Known rows, with every step that occurs:
f-b-e-p: [-0.03 -0.09  0.15  0.27  0.02  0.10  0.28  0.12 -0.11  0.09 -0.34 -0.02
 -0.02  0.07 -0.06 -0.11  0.39 -0.32 -0.23  0.29  0.24]
j-e: [-0.23  0.09 -0.05 -0.11  0.06  0.03 -0.32  0.03  0.22 -0.33  0.12  0.23
 -0.09 -0.11 -0.23  0.18  0.15  0.15 -0.45 -0.32 -0.27]
e-b-f-j: [-0.01 -0.10 -0.09  0.21 -0.47 -0.13 -0.31  0.14 -0.46  0.14 -0.22  0.00
 -0.12  0.00 -0.29  0.17 -0.19 -0.07 -0.28 -0.04  0.01]
c-p-f-j-e-b: [ 0.51  0.42 -0.58  0.17 -0.04 -0.17 -0.28 -0.16  0.32 -0.16  0.29 -0.19
  0.11 -0.11 -0.16 -0.24 -0.36  0.05  0.00 -0.70 -0.08]
c-p-f-b-e-j: [ 0.24 -0.08 -0.18 -0.21 -0.32 -0.15  0.24  0.14  0.29  0.23  0.20 -0.26
  0.06 -0.24  0.16 -0.17  0.11  0.01  0.44  0.15 -0.06]
b-e-p: [-0.07  0.04 -0.09  0.31  0.13 -0.06  0.13 -0.16 -0.20  0.00 -0.44  0.01
  0.11 -0.09 -0.17  0.00  0.46 -0.30 -0.50  0.17  0.01]
b-e-j-f-p-c: [-0.10 -0.13  0.04 -0.11  0.15 -0.43  0.76  0.20 -0.07 -0.19  0.38  0.00
  0.18  0.36  0.07 -0.07  0.14  0.06  0.11  0.52 -0.21]
e-p-c: [-0.37  0.05  0.11  0.28  0.08  0.16  0.31 -0.09 -0.33  0.06 -0.21 -0.08
 -0.06 -0.21 -0.07  0.01  0.16 -0.18 -0.14  0.00  0.32]
j-e-p-f: [ 0.21  0.24 -0.12  0.09  0.21  0.15 -0.28 -0.41  0.21 -0.19 -0.23  0.09
  0.23 -0.53  0.06 -0.20 -0.21 -0.21 -0.23 -0.34 -0.09]
d-c-p-f-b: [ 0.30  0.01  0.06 -0.20 -0.09  0.20 -0.32 -0.15  0.37  0.35 -0.01  0.00
 -0.18  0.20  0.37  0.03 -0.24  0.25  0.69 -0.17  0.32]
b-f-j-e-p: [ 0.14 -0.04 -0.07  0.10  0.15 -0.06 -0.30 -0.12 -0.15 -0.18 -0.44  0.00
  0.18 -0.32 -0.02  0.02  0.01 -0.15 -0.33 -0.31 -0.20]
c-p: [-0.25  0.10 -0.03 -0.04  0.12  0.03 -0.23  0.10  0.04  0.03  0.12 -0.06
 -0.12 -0.15 -0.01  0.07  0.26  0.29  0.05 -0.33  0.08]
d-c-p-f-j-e: [ 0.52  0.23 -0.45 -0.28  0.12  0.01 -0.48 -0.47  0.47  0.03  0.02 -0.21
  0.09  0.17  0.28  0.02 -0.10  0.25  0.20 -0.58 -0.20]
f-p: [-0.36 -0.05  0.42 -0.20  0.13  0.09 -0.05  0.11  0.04  0.00 -0.06  0.00
 -0.19  0.19  0.07 -0.05  0.05 -0.01 -0.33  0.05  0.09]
p-f: [-0.13  0.06  0.05 -0.19 -0.28  0.30 -0.30 -0.21 -0.08  0.25 -0.08 -0.03
 -0.13 -0.29 -0.06  0.12 -0.23 -0.05 -0.10  0.04 -0.02]
b-e: [-0.26  0.02 -0.10 -0.04 -0.22 -0.03  0.03  0.01 -0.17  0.03 -0.10  0.03
 -0.14  0.10 -0.31  0.27  0.44 -0.05 -0.47  0.23 -0.14]
d-c-p: [-0.05 -0.01 -0.12 -0.12  0.22 -0.06 -0.40 -0.13  0.18  0.10 -0.07  0.12
 -0.07  0.22  0.24  0.22  0.27  0.42  0.18 -0.30  0.12]
b-e-j-f-p: [ 0.15 -0.27  0.09 -0.23  0.29 -0.42  0.29  0.22  0.09 -0.21  0.20  0.06
  0.22  0.34  0.15 -0.15  0.16  0.06 -0.07  0.49 -0.44]
p-f-b-e-j: [ 0.08 -0.24  0.00 -0.26 -0.55  0.05  0.20  0.13  0.14  0.26  0.03 -0.14
 -0.02 -0.17  0.05 -0.07  0.07 -0.20  0.07  0.49 -0.19]
f-b-e-p-c: [-0.24  0.04  0.12  0.39 -0.14  0.09  0.75  0.05 -0.27  0.09 -0.14 -0.09
 -0.05  0.17 -0.15  0.03  0.32 -0.30 -0.02  0.32  0.42]
b-e-j-f: [ 0.09 -0.30 -0.19 -0.15  0.10 -0.34  0.09  0.22 -0.05 -0.18  0.22  0.12
  0.21  0.06 -0.02  0.08  0.30  0.11 -0.11  0.47 -0.54]
e-j-f-p-c: [-0.18 -0.27  0.27 -0.23  0.27 -0.20  0.46  0.27 -0.07 -0.16  0.46  0.00
  0.13  0.23  0.25 -0.12 -0.18  0.20  0.33  0.33 -0.09]
j-e-p: [-0.04  0.08 -0.07  0.20  0.41  0.04 -0.24 -0.08  0.15 -0.35 -0.18  0.16
  0.13 -0.32 -0.04 -0.12  0.19 -0.06 -0.46 -0.38 -0.06]

Rows:
[ 0.03 -0.12  0.06 -0.01  0.02  0.02  0.12  0.31 -0.09 -0.11  0.27  0.12
 -0.05  0.46 -0.24  0.16  0.08  0.04  0.09  0.44 -0.12]	j-f-b-e
[ 0.12  0.23 -0.14 -0.08 -0.31  0.06  0.15 -0.04  0.14  0.25  0.13 -0.21
 -0.09  0.00 -0.05 -0.02  0.02  0.01  0.39  0.01  0.12]	c-p-f-b-e
[-0.12  0.04  0.25  0.13 -0.21 -0.32 -0.16  0.16 -0.25  0.06 -0.24  0.33
 -0.03  0.05 -0.14  0.04 -0.44 -0.03 -0.19 -0.03  0.18]	e-b-f-p
[ 0.20  0.21 -0.16  0.22 -0.03  0.10  0.08 -0.44 -0.16  0.17 -0.49 -0.07
  0.18 -0.35 -0.03 -0.12  0.08 -0.42 -0.27  0.17 -0.01]	b-e-p-f
[ 0.04  0.11  0.16 -0.15 -0.15  0.28 -0.16  0.07  0.23  0.22  0.19 -0.19
 -0.20 -0.16  0.12 -0.11 -0.24  0.09  0.51 -0.17  0.27]	c-p-f-b
[-0.03  0.11 -0.13  0.18 -0.04 -0.07  0.17 -0.16 -0.32 -0.12 -0.29 -0.06
  0.11 -0.25 -0.11  0.11 -0.03 -0.15 -0.11 -0.30  0.01]	b-f-j-e-p-c
[ 0.27  0.10  0.14  0.08  0.10  0.28 -0.13 -0.16  0.36 -0.10 -0.14  0.09
  0.13 -0.33  0.12 -0.32 -0.30 -0.30  0.01 -0.23  0.14]	j-e-p-f-b
[ 0.21  0.16 -0.18 -0.21  0.04  0.05 -0.48 -0.40  0.22  0.32 -0.11  0.03
 -0.03 -0.03  0.31  0.13 -0.12  0.28  0.38 -0.28  0.08]	d-c-p-f
[ 0.18  0.13 -0.17 -0.19 -0.11  0.22 -0.26 -0.19  0.03  0.26  0.00 -0.53
 -0.09 -0.15  0.07 -0.12 -0.10  0.03  0.19 -0.25  0.00]	c-p-f-j
[-0.15  0.01  0.00  0.23 -0.37 -0.22 -0.36  0.14 -0.43  0.12 -0.20  0.38
 -0.11 -0.22 -0.32  0.28 -0.22  0.07 -0.21 -0.14  0.04]	e-b-f
[-0.12 -0.06  0.31 -0.19 -0.40  0.45 -0.19  0.07  0.04  0.29  0.00 -0.05
 -0.25 -0.11  0.02  0.01 -0.32 -0.09  0.19  0.16  0.18]	p-f-b
[-0.25  0.08  0.35 -0.08  0.29 -0.01  0.40  0.12 -0.19 -0.14  0.36  0.07
 -0.09  0.49  0.01  0.03 -0.29  0.16  0.24  0.24  0.14]	j-f-p-c
[-0.23  0.21 -0.08  0.27  0.26  0.00  0.24 -0.16  0.00 -0.30 -0.01  0.12
  0.08 -0.23 -0.06  0.01  0.11 -0.10 -0.24 -0.35  0.14]	j-e-p-c
[-0.30  0.20  0.21  0.28 -0.38 -0.35  0.34  0.13 -0.47  0.09 -0.02  0.27
 -0.16  0.10 -0.23  0.19 -0.43  0.01  0.07 -0.08  0.38]	e-b-f-p-c
[ 0.38  0.13 -0.22 -0.13 -0.20 -0.05 -0.03 -0.25  0.27  0.35 -0.05  0.00
 -0.08  0.33  0.21  0.12  0.04  0.09  0.54  0.00  0.18]	d-c-p-f-b-e
[-0.07 -0.26  0.32 -0.09  0.15  0.25 -0.16  0.38 -0.02 -0.10  0.32  0.17
 -0.14  0.37 -0.04  0.08 -0.20  0.16  0.27  0.29 -0.01]	j-f-b
[ 0.07  0.00  0.01  0.38  0.21  0.00  0.69  0.10 -0.32 -0.11  0.11  0.05
  0.10  0.36 -0.13 -0.02  0.06 -0.18  0.34  0.42  0.21]	j-f-b-e-p-c
[-0.12 -0.05 -0.12 -0.15 -0.02  0.12 -0.29  0.02  0.13 -0.25  0.10 -0.15
 -0.10  0.11 -0.17  0.10  0.19  0.04 -0.54 -0.24 -0.30]	f-j-e
[ 0.04 -0.43  0.36 -0.29  0.45 -0.16 -0.04  0.33  0.18 -0.20  0.24  0.07
  0.20  0.17  0.36 -0.23 -0.07  0.16  0.07  0.36 -0.25]	e-j-f-p
[ 0.01 -0.48  0.07 -0.21  0.25 -0.10 -0.24  0.29 -0.01 -0.14  0.30  0.11
  0.18 -0.11  0.11 -0.02  0.04  0.24  0.03  0.28 -0.40]	e-j-f
[-0.08  0.13 -0.17  0.26  0.18  0.10  0.30 -0.14 -0.09 -0.23 -0.07 -0.29
  0.07 -0.06 -0.09 -0.11  0.14 -0.22 -0.30 -0.25  0.01]	f-j-e-p-c
